In the rows, 128 means zero.
Known rows, with every step that occurs
C, W: [156 110 174 117 148 110 100 108 115 110 126 135 108 120 155 104 119  81
 107 117 133 122 101 102 155  90 143  76 136 119 123 124]
W, Q, L, C: [107 112  99 101 144  96  95  98 168 135 138 142  85 111 163 129 134  76
  89 169 129 134 103 109 136  92 124  90 121 137 124 139]
M, J, Y, W: [121  94 176  56 145 111 116 117 143 125 137 162  93  97 154  97 117  78
  99 130 123 131  99 145 154  61 144  38  96  94 101 108]
U, Y, W, Q, J: [118  86 171 139 132  69  89  83 152 124 148 171  91 119 144 109 112  75
  93 138 125 185 100 100 121  99 163  37 134  77 118 104]
K, U, Y, W: [127 100 165 139 121 109  86  80 148  78 175 145  86 122 146  88  88  91
 118 133 131 180 119  92 145  99 175  72 140 103 161 121]
C, W, M: [137 120 170 113 141 108 103 101 126 113 118 131 101 124 164 117 112  82
 112 116 149 122 101 110 187  76 132  70 132 111 136 107]
X, W: [131 115 129 115 155  93 102  92 173 116 124 153 119 133 150  93 123 104
 126 122 149 122 121 107 152 116 155 139 128  93 125 127]
W, M, J, K, U, Y: [102 137 134  85 133 135 114  95 150 123 145 148  76 100 185  95 111 101
 117 140 165 188 119 136 198  65 140  85  76  90 149  83]
M, J, R, W, Q: [ 69 107 127  48 128  88 113 121 183 135 147 156 101 112 170 106 140  75
 103 142 163 128 100 127 119  82 143  82  79  75 106 113]
R, W, M: [ 92 112 130 112 135  78  99 102 220 127 120 153 105 137 159 115 116  81
 114 122 158 115 104 114 187  70 148  85 118  81 138 109]
X, J, Y: [110 127 148 129 145 124 119 114 141 114 123 172  99 115 138  81 117  88
 118 139 129 147  94 149 165  89 151  94 117  76 109 118]
Q, L, C, W, R: [125 127 141 100 149 105  98 102 150 125 132 149 100 120 178 109 139  93
  72 172 129 126 102  87 178  82 155  73 119 147 105 154]
Y, W, R: [120 103 156 113 129  52 110 100 161 121 142 147 113 112 136 111 116  82
 115 125 146 121 112 103 126  87 176  41 118  83 128 129]
L, C, W, M: [124 129 141 103 144 123  92  86 132 116 109 135  85 126 175 127 117  87
 110 140 101 107 100 141 198  76 128  71 134 133 136 140]
X, J, C: [133 156 106 127 143 126 116  96 141 113 109 165  94 120 164  96 127  97
 115 132 119 151  94 140 177 108 141  80 121  78 111 122]
M, J, Y, W, Q, L: [118  91 175  49 145  97 114 120 153 134 144 166  92 100 155 109 128  69
  80 150 138 139  96 129 136  62 139  39  96 106  96 109]
L, C, W: [141 124 144 106 149 124  90  91 126 114 114 138  89 123 169 116 125  85
 107 142  88 108 101 135 174  88 137  76 136 139 124 153]
U, Y, W, M: [111  95 170 144 134  83  89  74 156 114 134 156  84 125 155 104  98  91
 115 129 140 176 102 118 176  85 165  35 132  94 137  90]
J, D: [119 126 122  95 144 121 101 102 146 126 128 127 108  90 162 113 118 111
 127 115 193 140  98 132 157  86 133  78 116  84 121 131]
K, U, Y, W, M: [115 106 162 136 117 107  88  76 155  80 170 141  81 125 150  96  83  94
 121 131 141 180 120  99 166  91 169  70 136  98 171 109]
Y, W, M: [117 110 153 113 139  81 110  91 166 122 122 132 101 116 151 125 101  86
 117 112 145 120 105 112 186  77 135  41 122  88 139 105]
D, W, Q: [126  96 134 110 151  88  93 103 175 120 133 143 101 126 159 125 126  66
 117 123 177 126 159 114 103 101 144  90 136  94 136 105]
X, J: [109 142 118 140 145 123 124 110 147 117 122 161 106 117 160  88 120  94
 117 132 138 160  93 111 166 118 140 112 118  85 108 121]
Y, W: [136  99 157 118 143  85 107  95 155 118 128 136 110 113 143 111 111  83
 111 114 131 121 105 104 155  92 145  48 124  97 123 122]
Q, L, C, W, M, J, K, U: [131 151 146  72 149 144 110 103 144 126 135 142  92 117 195 110 137  98
  70 175 139 148 114  99 216  69 133  83  96 147 121 138]
M, J: [109 115 120  69 144 129 116 119 147 125 138 147  91  93 186  95 123  89
 101 129 134 149 102 112 160  89 130  84  89 105 104 113]
K, W: [141 109 132 111 141 168 102 108 142  86 114 140 111 118 149 106 119  83
 112 119 144 121 114 104 152  83 135  91 119  86 123 139]
K, W, Q, J: [131 107 132 100 133 149 104 116 147 100 125 153 112 117 144 126 131  67
  89 129 142 131 109  90 114  87 122  87 120  54 116 139]
D, W, M, J: [105 115 138  79 153 121 111 108 179 121 125 146  95 120 197 118 119  86
 108 117 188 132 155 114 179  83 137  78 110  87 125  87]
T, Y, W, Q: [127  91 182 106 171  73 120  89 150 119 144 153  95 121 150 121 103  64
 116 118 139 127  98 120 120  94  95  39 131  96 134 100]

Rows
[143 130 162 122 140 120 112  97 144 120 158 157 110 102 148  85 126  99
  83 135 135 183 120  88 171  83 155  70  87  43 123 118] -> Q, J, K, U, Y, W
[118 107 168 118 117 102  89  86 150  91 181 152  93 116 145 107  99  90
 102 137 162 193 112  90 118 100 165  62 140  71 148 127] -> K, U, Y, W, Q, J, D
[146 132 147  51 135 110 110 112 123 120 126 161  87 106 185 105 138  86
  96 134 125 135  98 137 146  76 153  39 103 101 105 118] -> M, J, C, W, R
[109 118 118  93 136  97 105 111 154 138 144 145 106  92 155 129 131  80
  95 130 172 150  96 108 111  93 119  77 116  52 112 128] -> W, Q, J, D
[142 134 134  59 153 169 124 121 133 125 117 153 106  97 176  95 145  91
 104 135 151 155 118 128 160  68 129  87  61  87 104 117] -> M, J, K, W
[130 122 173  81 142 117 113 112 126 120 121 142  95 117 183 115 118  80
 102 121 150 133  96 112 185  75 129  67 118 114 121 103] -> C, W, M, J
[132 139 126  63 143 146 124 115 137 123 152 141  96  89 175  85 130  97
 109 139 148 169 125 123 161  76 137 102  64  98 129 113] -> M, J, K, U
[149 100 192  99 142  92 100 118 118 123 137 157 104 118 136 119 131  59
  84 130 126 125  94 113 116  76 135  62 135  81 113 122] -> C, W, Q, J, Y
[130  99 174 136 140  71  93  81 147 134 144 170  95 115 139 106 125  80
  97 143 135 192 106 114 123  90 162  39 113  70 121 100] -> U, Y, W, Q, J, K
[143 133 148 118 140 109  94  78 147 121 156 146  89 115 146 102 127  94
 105 171 139 185 131 124 149  78 161  78  99 116 154 124] -> J, K, U, Y, W, Q, L, C
[146 117 174  94 142  96 102 113 120 128 135 145 114 112 154 131 135  72
  90 124 163 138  92 100 113  93 127  65 139  80 109 131] -> C, W, Q, J, D
[133  97 186 112 176  91 123  90 149 116 139 151  99 118 157 104 100  79
 115 111 137 126 100 113 158  91 100  39 125  95 126 103] -> T, Y, W
[ 80 114 135  96 133  99 113 118 189 132 145 156 122 114 154  92 139  93
  76 128 152 116  98  89 167  82 150  80  84  21  96 130] -> Q, J, R, W
[114 114 135 104 140  63 104 112 209 149 131 169 118 127 138 118 147  65
  89 138 151 132 108 106 120  78 148  89 103  54 117 122] -> R, W, Q, J, K
[113 121 141  46 153 136 111 119 157 129 131 146 105  96 200 113 131  98
 106 122 206 153 127 124 147  90 139  71 103  88  94 114] -> M, J, D, W
[128  95 180 101 146 103 112 114 150 123 139 164 110 101 133  97 119  83
  74 124 114 123  97 112 170  64 145  38 106  39  97 122] -> Q, J, Y, W
[134 127 159  77 140 127 115 100 137 119 155 154  92 101 170  85 125  94
 106 143 145 191 123 121 154  79 156  72  76  97 127 104] -> M, J, K, U, Y, W
[ 86 108 114  95 130  91 110 113 155 133 155 142 102  99 147 114 134  75
  94 136 150 130 101 107 111  92 125  84  95  44 118 119] -> W, Q, J, R
[151 104 168 112 141  86  96 107 118 118 132 137 103 123 146 124 124  61
 110 126 139 126 101 111 109  94 134  77 145 120 131 120] -> C, W, Q
[116 103 177  98 141 104 113 112 158 126 133 161 105 104 138 105 114  85
  78 122 124 122  97 117 191  55 139  33 105  34 107 110] -> Q, J, Y, W, M
[127  97 155 108 139  66 109 102 161 132 141 150 110 111 137 131 122  66
  87 124 130 131 101  89 116  96 132  44 123  66 117 123] -> Y, W, Q, J
[106 105 160  72 154 122 110 112 176 120 124 154  92 119 182 114 116  81
 110 120 183 125 153 140 178  64 143  67 110  81 125  81] -> D, W, M, J, Y
[174 127 148  93 145  95  89  92 126 119 118 145  90 122 160 126 137  75
  89 137 125 123  95 128 145  79 134  40 139 118 123 122] -> J, C, W, Q, L
[149 105 170 107 147  86  98 112 129 125 135 140 106 124 155 121 133  65
  83 144 152 135  98  83 125  93 134  76 139 134 117 121] -> C, W, Q, L
[108 116 168  96 118 118  97  85 150  88 171 146  82 114 169 104  90 100
 118 134 173 194 112 107 160  87 164  59 127  92 154 111] -> K, U, Y, W, M, J, D
[ 74 111 131  51 132 104 117 120 181 131 144 154 105 111 177  91 138  86
  99 135 160 124 100 123 150  79 151  82  74  75 100 116] -> M, J, R, W
[114 125 126 110 148  92 106  88 184 117 116 149 111 136 158 105 114 107
 132 121 166 121 120 115 184 102 145 133 125  83 140 108] -> X, W, M
[112 124 172  69 136 117 115 111 123 121 127 135  99 118 181 111 123  84
 106 123 162 125  97 121 181  72 132  63 103  99 120 100] -> C, W, M, J, R
[134 139 124  45 155 162 119 115 145 135 118 158  97 102 181 113 157  82
  84 167 144 155 117 127 151  68 122  86  66 111 101 131] -> M, J, K, W, Q, L, C
[153 135 150  95 136 101 106 107 130 121 130 162 105 110 163 105 140  92
  73 125 115 129  96 102 164  79 153  38 114  48  99 133] -> Q, J, C, W, R
[132 122 142  98 142 109  92  95 127 124 124 149  90 123 164 129 134  72
  89 149  90 116  98 123 143  91 127  73 137 114 117 153] -> L, C, W, Q, J
[ 96 122 132  65 129 174 117 115 148  97 117 141 102 114 176 114 121  88
 109 125 172 123 109 122 179  64 125  80  87  65 124 116] -> K, W, M, J, R
[131  79 183  99 140  73  98 103 148 121 136 153  96 110 109 117 111  65
 117 130 124 110 102 161 118  59 149  36 127  86 132 112] -> J, Y, W, Q
[174 124 147  95 139  95  87  90 119 115 116 142  87 121 152 128 130  73
 109 122 114 116  96 150 133  82 135  40 143 107 135 121] -> J, C, W, Q
[103 100 163 121 111  96  93  85 149  87 190 149  91 119 140  95 103  86
 102 142 143 179 116  90 119  98 170  67 123  64 152 121] -> K, U, Y, W, Q, J, R
[109 110 156  81 138  93 119 100 162 127 125 142  98 110 170 124 107  83
 106 118 147 133 101 111 183  76 130  38 106  90 125 101] -> Y, W, M, J
[ 71 104 127  90 130  65 102 110 205 134 147 145 115 128 145 108 141  76
  98 151 181 111 104 111 126  82 154  88  95  76 119 123] -> J, R, W, Q, L
